Each row was made from one small tree. Brackets hold a mark, then the marks that hang from it, in alphabetical order. Every link used is in the known rows. Write each row's tree.
In the rows, zero is written as 128.
Known rows:
(D Z): [102 132 128 108 112 131 108 148 116 150 116 121 102 121 124 173 132 128
  76 117 110]
(N (C (X U))): [137 161 124 123 135 112 137 149 139 141 160 116 157 137 111 117 132  94
 120 127 126]
(C (N (Z D)) (X E Q)): [190 173  67  74 155 173 144 133 125 159 167 132 163 175 138 107 139  63
 147  74 109]
(D (Z (N C E))): [112 125 114  86  77  95 111 138 129 163 128 118 109 108 132 152 141 107
  76 156 121]
(E (N C V (Z D)) (X Q U)): [172 168  87 133 126  92 203  73 129 145 140 101 190 119 152  72 144  91
 113 100 181]
(E (X C)): [124 153 114 133 127 121 131 110 125 111 120 116 145 139 106 106 127 125
 117 134 152]
(N C (E (X Q U)) V Z): [171 146 108 117 123  66 209  44 139 163 170 125 174 109 142  65 153 102
 146 128 158]
(C (N E V (Z D)) X): [181 140 102  51 149 189 162 177 121 181 170 162 155 133 157 118 131  68
 102  75 109]
(C (N V)): [154 121 128 102 150 158 142 145 125 149 133 148 150 137 157 130 103 115
 111  88 129]
(V (N C (E (X Q)))): [164 114  78 111 140 141 141 101 129 125 140 118 191 157 146 107 118 124
 146 140 150]
(D (Z (N C (E (X Q U)) V))): [131 145 108 110  83  74 145 104 129 159 144 110 141 119 135 130 144  96
  89 143 132]
(N V): [141 128 134 121 134 124 143 114 130 130 137 140 130 123 147 119 128 130
 123 115 137]
(C N (X E Q U)): [184 183  84 131 162 159 143 124 123 151 174 128 195 198 122 106 127  82
 161  85 111]
(Z D N): [132 140 111  90  80 127 113 165 131 131 133 117 131 113 136 124 141  78
 100 139 124]
(Q (X (C (N E (Z D))) U)): [140 145 118  96  62 137 162 130  95 193 168 137 189 123 120  76 146 102
 120 123  96]
(D (Z (N (C (X Q)) V))): [135 147 107  89  97  84 132 131 138 145 145 110 119 132 139 141 135  82
  82 130 117]
(X C (E (N V (Z D))) Q U): [194 202  78 136 110 101 162   4 113 144 160 102 203 163 134  37 153 122
 131 118 162]
(Z D (N (C X) E V)): [154 141  98  62  80 123 126 165 129 156 163 126 138 107 151 111 148  63
  95 145 128]
(Q (X (C N) E U)): [139 165 108 123  78 133 130 100 102 172 160 142 190 154 110  78 146 127
 157 127 113]
(Q (X C (E (N V (Z D))))): [146 156  86  92  65 132 138  79  99 167 143 143 154 125 141  69 165 134
 139 132 140]
(N C (E (X U))): [128 137 115 135 114 106 144 110 124 156 144 120 160 113 117 110 140 121
 132 152 151]
(Q (X (E (N Z)))): [137 137  90 116  82 126 145  86 114 165 137 153 144 127 140  90 167 141
 176 133 138]

Which tree is each row?
[167 182  82 142 117 108 188  66 115 133 132  90 197 142 125  59 141  97
 104 113 168] : (E (N (Z D)) (X C Q U))
[134 148 111 119 140 143 132 128 122 124 120 122 158 148 116 111 112 115
 109 115 148] : (E (X (C N)))
[142 127 108  65  97 119 145 119 124 180 149 124 128  83 141 106 154 101
 107 140 131] : (N C E (Z D))
[206 155 103 103 158 140 207 113 129 176 195 144 200 166 146  81 128  67
 138  79 107] : (C (N E V Z) (X Q U))
[123 145 119  80  99  96 120 154 143 148 138 124 112 121 134 152 137  87
  70 130 121] : (D (Z (N (C X) V)))
[173 160  95  89 169 185 121 152 129 149 157 162 155 173 144 128 123  98
 139  78 128] : (C (N V) (X E))
[197 199  89 113 123 118 155  35 114 157 174 111 209 173 128  51 137  99
 133  97 132] : (X (C (N V (Z D))) E Q U)
[145 160  89 107 120 138 155 105 121 131 108 115 155 120 133  87 138 113
  86 116 177] : (E (N (Z D)) (X C))
[171 160  94  85 109 111 174 116 124 180 186 109 166 118 127  86 160  65
 122 127 112] : (N (C (X Q U)) E (Z D))
[164 179  95 170 124 101 140  43 121 133 161 108 180 170 115  87 150 125
 184 128 132] : (X E Q U)
[127 152 105 119  76  87 135 102 119 150 137 105 146 135 116 123 143 101
  84 152 121] : (D (Z (N (E (X C Q U)))))
[167 157  95 179 141 108 191  70 120 122 130 111 191 147 149  85 130 121
 135 106 176] : (E (N V) (X Q U))
[135 142 118  71 111 109 143 130 138 156 140 115 126  92 132 112 146  91
 101 120 133] : (N C (Z D))
[123 124 119  90  85 108 123 131 126 158 131 135 110 112 144 149 143 113
  78 140 118] : (D (Z (N E V)))
[130 147 120  90  88  97 130 143 133 168 155 127 132 119 131 141 146  90
  73 139 118] : (D (Z (N (C (X U)) E V)))
[173 145 105 111  98  74 165 100 145 146 179 124 170 136 141  79 143  75
 135 156 134] : (Z (N (C (X Q U)) E V))
[171 196 109  95 124 143 132  79 122 165 162 136 194 151 120  72 140 111
 109  96 141] : (X (C (N V (Z D))) E U)
[178 157 108 144 117 114 164  69 102 154 165  98 210 171 121  65 109 108
 120 127 114] : (X (C (N E)) Q U)
[138 123 106 119  94 103 141 118 140 131 135 135 141 123 131 107 143 103
 139 164 145] : (Z (N (E X)))
[204 192  84  90 157 160 170 118 128 167 189 139 196 175 139  90 143  59
 142  59 114] : (C (N V (Z D)) (X E Q U))
